Each row comes from the steps of one path. Every step used is in the known rows, and no mark comes twice. Write the path behind each row, first mark first.
(in the rows, 128 means zero)
Known rows:
f > c: [101 153  80 138 130 146 101 121 144 122  95  94 115 123 161 140  61 204
 113  99 117  90 126 148 134 109 138 154 128 130  92 190 122 140 118 120
  96 128  76 111 140 118 142 115]
p > c: [112 160  64 117 144 156  89 137  95 142 102 110 107 147 158 135  72 166
 136 122 125 102 167 167 126 136 142 150 129 113 111 191 125 136  94 105
 106 119  98 133 118 111 130  97]
a > v: [ 89 146  98 151 165 164 131 132 119 108  74  89 101 135 164 148  73 188
  93 137 150 149 113 152 137 141 121 150 116 129 113 185 132  78  94 116
 106 146 119 122  89 109  83 110]
a > q: [123 128  71 131 134 144 122 151 104  79  65 104  96 129 162 153  82 177
 116 126  99  62 111 125 156  94 138 151 153 135 101 147 169  71 112 114
  91 160 137 132  95  99 112 116]
a > s: [104 127  67 122 169  93  89 134 115  99 103  83 129 129 140 123  67 176
 150 149 158 107  89 143 115 162 130 140 126 141 113 185 148  55 125  97
 125 167 109 120  98 110 111 124]
g > w > c: [118 124  72 115 138 167  92 114  96 108 106 113  97 103 140 158  92 153
 121 124  78 105 147 162 140 124 155 128 150 129 117 124 142 101 144 116
  85 138 127 125 114 142 161 124]
p > s > w: [ 98 145  99  97 148  97  57 138 112 127 117 141 102 133 166 105 114 151
 146 155 150 103 143 112 108 152 154 175 110 125 106 126  99  65 112 151
 126 148 136 118 139  92 109 152]
w > c > f > d > m: [114 161  89 155 138 189 138  81 121 129 150 180  98 112 186 161  73 161
  94  94  65  49  97  89 148 131 119 123 127 194 123 137 136  95 108 129
 125 148  90 172 114 144 120 170]
j > k > b > d: [130 116 120 127 211 135 105 163 136 134  64 187  55 145 189 113  94 123
 105 128 136  67 183 155 119  84 112 162 153 145 123 163 130 101  92 124
  98 138 122 121 132  99  73 117]
c > g > w > s: [124 117  94  82 145 125  81  91 113  93 115 118  87  79 141 147 132 152
 125 132 139  43  95 159 103 145 137 134 114 161 122  95 158  99 151 141
 120 142 125 131 160 148  97 153]
a > v > s > w > c > f: [ 85 136 140 159 145 117 101  87  82 151 155 136 145 104 142 155  83 154
 113 126 161 155  97 137  98 133 134 131  89 116 106 105 132 105 139 153
 118 156 110 151  91 151 154 171]
x > f > c: [ 91 143 107 108 114 146 116 117 149 127 150 115 131 125 190 145  78 252
 113 114 147  75 107 155 138 116 142 154 120 120  84 158 137 134 135 135
  92 112  61 133 132 108 140 130]
w > c: [105 150  80 141 137 149 104 125 100 123  84 128 104 119 145 159  70 151
 119 131 105  88 143 151 125 131 154 142 143 114 107 170 136 106 119 121
  95 141  99 118 104 133 144 106]
p > c > g > w > s > v: [115 127 101  64 123 109 143  93 102 115  97 120 104  86 167 169 128 140
 130 125 137 129 156 194 147 159 144 133 106 114 123 106 145 168 141 121
 132 119 107 122 164 150 125 117]
x > c > w > s: [132 108 141  86 145 118 122 107 142 121  97 110 109 131 119 145 119 148
 122 148 122 101 131 142  67 127 168 152  93 133 122  98 168 112  99 117
 120 150 136 141 132 160 137 144]
s > w > c > f > d: [110 173 126 119 110 179  69  86 115 144 160 161 111  96 165 156 106 143
  90 107  85  51 137  87 115 100 114 138 130 157 110  85 135  88 119 160
  90 150 105 149 121 137 136 164]
v > s > w: [105 104 104 133 133  78  60 135  99 121 132 148 131 126 164 105 119 158
 150 133 169 111 101 147  98 123 165 160 113 128 102 132 127  57 133 154
 138 153 135  87 129 121 115 153]
b > d > m: [ 90 135 101 138 187 161 160 128 123 134 102 161  64 143 214 133  87 181
  99 130 120  81 113 121 144 119 127 154 121 200 125 159 120 101  97 112
 161 154 129 127 121 119  89 156]
d > m: [112 130  64 144 152 155 140 140 126 100  98 157 100 145 202 128  72 188
 122 119 128 105 114 127 146 145 162 148 123 148 121 174 125  78 106 117
 156 143 125 119 110 113  85 144]
k > b: [125 126  71 129 167 147 108 164 133 118  72 121 102 133 136 131  76 171
 148 121 137  90 206 149 130 107 159 146 122 109 101 179 137  66 107 115
 110 135 146 127 112 112  81 111]
v > s > p > c: [121 136 106 135 169  98  77 158  65 158 133 132 146 139 153 109 135 169
 172 149 182 116 151 178 119 140 149 164 141 110  90 192 146 132 111 136
 157 127 100 140 122 104 157  91]
a > v > s: [ 87 105 100 172 176  97 122 119  94 117  97 105 120 129 154 129  88 189
 132 143 183 159  77 178 120 151 137 152 102 145 110 191 131  65 112 123
 110 161 112 119  94 126  99 118]
u > w: [114 148  82 131 139 167 108 160 103 101 104 135 103 128 182 118 120 170
 109 113 130  95 120 144 124 100 122 136 110 134 106 119 155  63 108 121
  66 167 157 101 121 117 107 141]
u > w > s > p: [136 135 128 117 156 120 109 170 102 113 104 133 128 133 162 121 170 147
 117 169 164 116 143 124 105 116 120 155 123 158 101  94 170  80 105 137
 129 158 151 119 140 119 121 134]
g > c > f > d > m: [110 154 105 133 147 192 124 102 140 125 177 150 103 105 208 165  78 161
  88  83  81  57  85 105 137 113 108 122 118 190 104 139 120 113 124 115
 134 163  86 184 135 129 122 175]
p > c > s > v: [111 153  77 114 109  88 184 132  82 138  83  98 129 109 173 146  90 150
 149 123 157 184 141 178 161 154 164 134  90  84 125 197 106 170 109  88
 142 134  90 100 128 126 119  95]
k > b > m: [129 148 102 129 174 157 148 144 117 104  80 168  66 142 148 131  80 160
 129 138 126  99 201 161 117 125 149 153 111 134 121 182 134  99 111 119
 143 158 153 150 127 104  93 132]
x > f: [ 87 127  99  94 134 167 109 140 124 114 143 129 120 138 186 128  98 224
 105 136 164  79  85 148 128 134 148 155 125 125 101 156 154  76 138 128
 107 129 104 140 117  93  94 142]
f > d: [109 146  78 126 145 151  91 119 128 113 103 116  92 136 177 129 110 181
 106 120 102  51 109 124 134 115 115 156 155 189 117 171 133  47  98 129
  94 150 116 119 124 108  83 113]
p > s > w > c > d: [ 85 175 116  98 146  82  90 117  91 138 108 159 111 130 140 154 129 108
 157 156 124  48 150 109 113 145 145 147 126 147 110 113  96 122 106 164
 101 161  99 130 157 112 133 135]
f > c > w: [115 147 104 107 136 158 125 127 144 117 112 104 107  96 149 144 118 202
 109 105 106  91 134 129 109  90 135 147 104 108  80 135 124 145 110 114
  91 141 107 113 142 137 150 134]
x > f > c > g > w > s > v: [ 92 107 139  50  92  97 167  73 149  94 133 123 121  64 194 173 131 211
 108 119 156 108 103 180 156 130 135 136  94 125 102  84 147 169 187 149
 123 106  70 122 190 146 134 147]
c > s: [119 148  71 136 124  98 124 131 103 114 101 103 113 114 150 126  97 160
 137 122 158 104  77 144 123 140 153 128 101 125 126 181 131  96 123 100
 136 165 116 114 120 125  93 129]
w > c > f: [106 168 101 123 133 195  94 100 101 122 134 127 125 105 138 165  63 160
  95 101 114  71 114 127 123 119 138 125 122 109 111 158 154 126 133 126
  95 152  94 158 105 140 140 165]
w > s > v: [ 89  97 107 101 129  90 167 121 128  98  62 105 123 129 170 143 100 150
 103 151 144 161 127 155 137 153 158 160 110 128 110 160 135  95 113 110
 148 145 100  84 133 139  90 125]
p > c > w: [123 150  97  98 155 173 108 143  92 134 117 116 101 126 143 140 128 179
 130 121 116 107 165 150 101 127 137 145 110  86 104 138 137 140  85 102
  98 134 127 132 120 132 144 121]
u > w > s > v: [104 108 111 105 116  96 170 144 113  91  72 130 120 128 188 130 133 137
 103 144 144 166 142 153 137 122 143 140  94 136 113 105 149  85 112 102
 101 162 142  80 142 144 107 137]
f > c > w > s: [123 121 123 102 141 105 129  97 149 124 101 102 121 106 122 154 129 178
 119 138 108  92 131 136  84 119 139 150  92 145  88 111 125 140  98 110
 118 142  88 116 153 165 152 139]
j > n: [110 128  64 140 140 168  83 149 115  99 102 119  94 145 183 123  69 178
 104 131 144  87 100 147 128 126 165 204 143 134 105 165 143  75 118 124
  99 164 124  71 154  78  91 137]
c > s > v: [103 133  88 124 115  88 186 139 108 102  78 104 126 104 178 134 105 155
 121 120 165 174  94 151 160 139 162 136  90 100 129 188 123 116 136  96
 146 157 110  82 123 127  87 126]
b > k: [102 127 106 121 162 166  80 132 126 119  47 161  93 141 161 113  79 142
  85 121 132  98 108 140 131 125 154 143 125 123 134 166 153 107  97 107
 106 137 133 126 137  87  80 147]
w > c > d > m: [101 167  77 145 151 143 177 124 102 113  91 183 103 136 178 176  83 131
 134 124 101  53 115 127 145 131 150 121 128 169 129 156 122 135  96 133
 133 153  90 133 131 127 113 128]

Write each row's path:
[146 183 112 144 124 101 135 174  61 134 113 146 135  90 154 154 170 122
 146 154 135 121 135 137 136 105 126 118 114 116 123 106 153 127 122 121
 113 165 134 126 120 135 163 113] : u > w > c > s > p
[123 167  65 130 125 101 110 127  77 150 105  96 121 124 141 139  89 155
 163 121 146 119 126 168 130 152 151 125  94 116 130 190 116 152 105  89
 126 137  92 130 125 117 124  98] : p > c > s
[122 149  81  97 143 177  84 121 108  85 119 122  73  72 160 139 121 171
 120 102 138  45  95 157 130 117 129 124 119 130 123 125 154  94 161 143
 109 143 141 128 147 125  97 147] : c > g > w
[106 174 125 114 107 180  78 112 109 137 153 156 126 100 152 153  79 146
  97 108 121  87 137 104 108 113 146 130 118  99 105  95 146 118 137 152
 112 145 119 146 110 139 153 180] : s > w > c > f
[117 131 104 119  95  84 192 125 123 112  66  90 126 109 167 141  80 147
 129 113 161 183 102 166 155 124 179 138  83  99 143 184 142 151 145 110
 145 146 110  93 121 131 113 113] : x > c > s > v
[123 155  95 127 103  93 103 141 108 126 122 127 114 104 162 121 117 146
 139 135 163 124  93 126 112 133 162 136  89 116 134 124 111  93 133 125
 149 161 136  95 121 116 101 148] : c > s > w
[138 160 127 131 160 153 119 101 115 156 169 162 124 146 186 135 126 154
 120 135 116  78 143  96 120 158 111 143 141 206 119 127 147 135  78 135
 194 124  82 199 145 123 125 157] : w > s > p > c > f > d > m
[123 148 115 150 175 142 101 115  87 156 191 175 138 131 189 110 135 179
 152 114 146  76 109 120 131 142 116 141 132 189 106 155 141 124  96 143
 187 136  97 191 138 119 138 157] : v > s > p > c > f > d > m
[109 123 119 161 130 115 104  77  99 148 183 213 127 108 186 138 106 144
 135 102  97  72  91  94 115 128 141 129 110 192 114  80 118  74 131 162
 151 153 104 150 123 147 145 188] : v > s > w > c > f > d > m
[130 207 114  97 150 170  85 153  86 141 116 144 112  98 175 149 138 165
 139 133 178  48 158 150 133 126 123 153 131  86 104 175 162 168 113 154
 151 117  91 156 139  97 116  96] : s > p > c > g
[104  93 136  84 143 108 188 129 127  88  72 118 111 113 150 138 156 148
  98 152 135 160 134 138 111 138 156 150  82 102 103 111 138 109 105 106
 141 158 127  91 141 159 102 151] : c > w > s > v
[102 112 142  90 121  83 194 109 153 104  83 103 123 100 154 151 130 171
 102 134 115 162 145 142 121 114 149 156  80 105  83 122 122 166 109 105
 131 139  90  93 155 167 144 137] : f > c > w > s > v
[ 79 115  90  87 148  93 142 142 107  98  73 118 108 134 177 122 108 157
 132 144 155 149 139 139 160 160 155 162 107 114 106 198 109  95 119 115
 127 148 114 106 143 107  91 128] : p > s > v
[147 115  89 136 178 139  83 173 138 102  64 182  81 145 180 108  65 127
 120 118 148  95 177 167 130 109 147 157 154 102 119 168 132  83  95 126
 105 128 126 120 121  93  69 105] : j > k > b
[102 142  96 132  99  79 194 125  88 114  66 115 125  86 158 170  92 128
 128 132 128 165 120 163 165 144 169 130  94  87 124 176 121 142 138  97
 136 156  85  87 112 155 125 101] : w > c > s > v
[121 101 133  63 115 108 158  88 132  90  79 117  97  74 161 160 109 140
 120 117 138 125 119 178 137 127 163 137 101 131 143  95 177 139 173 143
 138 129 122 123 166 157 124 136] : x > c > g > w > s > v
[122 122 134  85 153 117 116 118 122 117 120 104 111  95 128 175 143 132
 108 150 111  97 126 151  74 128 140 139  86 127  86  90 131 131 112  97
 123 160 112 138 139 156 149 142] : g > c > w > s
[ 96 165 119 101 136 128  59  99  94 136 158 149 124 107 139 147 102 135
 131 126 128  82 142  99 107 150 147 145  98 107 102 109 116 111 135 150
 109 153 114 158 135 128 156 189] : p > s > w > c > f
[115 174 132  93 170 106 112 139  95 151 104 118 131 157 137 145 155 120
 146 170 157  68 161 143 101 145 127 151 152 160 107 159 146 175  74 139
 160 125  77 161 154 103 128 111] : w > s > p > c > d
[111 188  91 121 118 147 106 107 131 121 100 122 102  75 175 161  80 202
 126  82 145  25 105 153 137  93 125 140 101 121  95 169 132 156 135 149
 102 127  66 123 155 128 109 116] : f > c > g
[118 146 102 116 191  94  88 167 107 102 117  96 139 125 147 113 120 171
 146 171 180 124 116 126 130 145 117 160 146 132 104 185 162  68 135 121
 164 157 117 134  98  92 122 115] : a > s > p
[101 150  86 143 154 202 124  98 142 115 157 163  94 132 204 125  90 186
  91  92 101  45  75  81 139 122 115 128 124 204 123 146 140  71 105 129
 142 155 115 169 132 118  77 192] : c > f > d > m
[137 122 154  88 173 126 122 160 120 109 114 127 119 115 127 122 193 154
 109 184 147 108 137 117  81 124 137 164 121 128  93  97 167 100 101 130
 168 149 138 132 133 130 120 149] : c > w > s > p
[132 112 109 152 217 140 148 165 147 134  76 230  42 156 229 117  78 121
 115 124 121  86 173 142 141  99 125 165 133 168 133 147 116 101  88 122
 149 135 138 126 141 105  61 131] : j > k > b > d > m
[140 177 112 145 132 100 130 160  80 138 102 124 133  89 136 156 135 134
 141 164 148 119 133 135 132 129 146 135 127 108 120 166 143 138 133 124
 157 147  92 128 110 125 148  98] : w > c > s > p
[108 178 115  84 125  89  62 112  82 131 111 175  89  77 151 159 130 122
 155 147 143  33 150 128 120 151 150 152  97 106 109 103 109 113 137 176
 112 147 103 125 147 127 124 129] : p > s > w > c > g
[115  92 159  78 128 100 186 118 145 110  67 110 119 117 143 142 125 139
 109 146 126 171 145 151 103 123 174 155  83 105 123 103 167 134 117 113
 131 142 131 111 135 165 127 139] : x > c > w > s > v
[101 149 102 105 136  85  59 123  94 139 110 149 106 123 150 145 105 126
 152 158 116  99 176 129 121 157 160 162 116 118 100 118  94  95 121 145
 110 145 110 116 127 121 149 125] : p > s > w > c
[109 137  89 110 140 207  86  93 101 112 157 116 109  92 130 159  75 159
  99  90  94  89 114 133 125 115 140 111 135 123 115 112 168 121 159 127
  84 141 130 162 114 150 167 184] : g > w > c > f
[110 114 114  77 106  96 154  80 142  94  89 107 108  56 167 174 115 167
 109 108 131 116 124 173 154 123 144 142 101 131 107 109 135 170 164 136
 127 122  84  96 182 164 135 130] : f > c > g > w > s > v
[117 182 128 104 100 142  77 115  96 127 104 174  94  68 167 176 113 139
 124 126 129  43 141 133 117 109 153 142 108  93 115  95 133 123 144 173
 112 135 102 117 130 138 121 125] : s > w > c > g
[119 144 122  86 151 170 115 143 117 115 128 115 101  89 148 168 134 156
 110 123 110 100 129 146  94  95 134 130 102 103  84 117 124 133 123 103
  95 158 126 134 123 131 154 138] : g > c > w
[143 153 121 128  87  84 105 126 120 141 108 119 126 109 156 129  86 133
 147 125 156 142 105 142 103 115 178 141  84 111 139 118 131 118 140 133
 147 146 133 110 128 123 130 135] : x > c > s > w
[104 160 100 124 145 196  79 101 130 115 148 120 103 117 169 130 100 192
  82  91 112  36  82  95 122 110  94 135 132 181 115 159 158  68 107 133
  97 160 107 159 130 113  85 175] : c > f > d
[129 174 101 110 160 172  86 165  91 147 110 121 121 140 165 129 116 177
 134 144 150 114 185 151 134 128 134 164 153 100  98 191 143 151  96 128
 143 115 105 143 118  90 141  90] : s > p > c
[ 98 187  93 127 140 150 135 141  79 115  88 155 111 120 157 165 132 125
 124 122 100  46 133 132 120  89 111 112 126 152 116 104 151 120  93 135
  45 175 124 120 137 131 133 128] : u > w > c > d
[132 174 129  91 173 179 110 180  90 139 123 130 116 124 152 132 170 166
 130 153 140 123 189 132 108 112 128 156 131  77  92 134 157 158  86 122
 141 122 133 151 124 104 155 118] : s > p > c > w
[123 159  75 143 115  91 130 117  82 131  95 117 120  93 133 170  92 143
 146 133 119 105 106 154 127 148 159 119 108 123 130 169 129 121 124 104
 119 152  87 117 111 144 136 105] : w > c > s
[ 80 114  87 100 157  74 154 145 117  89  77  84 135 116 171 124  79 168
 129 145 164 174 102 152 157 153 141 147 113 104 110 188 140  79 139  93
 135 165 107  92  92 110 108 122] : a > s > v
[139 175 112 143 131  88 126 145 123 136 113  96 138  93 153 135 128 183
 142 126 162 119 120 139 141 109 136 146 111 124 100 184 129 175 133 129
 160 137  78 122 143 116 150 109] : f > c > s > p
[115 155 112 122 130 197  88  80 142 136 144 111 103 131 154 130  70 175
  97  78 104  42  92 107 115 100 120 140 129 177 127 148 177 100 115 141
  87 150 110 175 130 124 119 161] : x > c > f > d
[143 174 126 124 137 105 117 174  98 131 129  93 137  89 152 159 142 137
 140 148 166 131 111 151 125 112 136 135 109 115  99 168 121 162 145 112
 170 155  94 140 128 103 147 106] : g > c > s > p
[128 130 129 112 181 113  94 168  65 153 146 141 135 121 139 116 188 168
 170 158 167 119 151 154  95 121 144 155 113  92  87 145 154 143 103 132
 155 138 131 140 125 121 165 120] : v > s > p > c > w
[133 169 143 103 163 155  76  99 112 164 166 121 132 133 144 134 141 154
 115 134 131  56 155 113 104 141  94 149 142 184 110 136 162 135  82 139
 146 125  74 193 147 124 133 141] : w > s > p > c > f > d
[142 180 104  78 156 189  74 152  80 131 139 130  95  82 162 148 155 167
 142 129 161  73 165 160 146 120 124 143 141  96 109 127 168 166 137 157
 142 109 128 156 152 107 140 108] : s > p > c > g > w
[122 180 104  94 190 139  70 144  90 140 169  90 161 123 143 125  95 171
 152 135 179 111 134 126 118 158 110 136 136 103 105 180 175 143 122 114
 154 140  90 191  92  96 161 151] : a > s > p > c > f
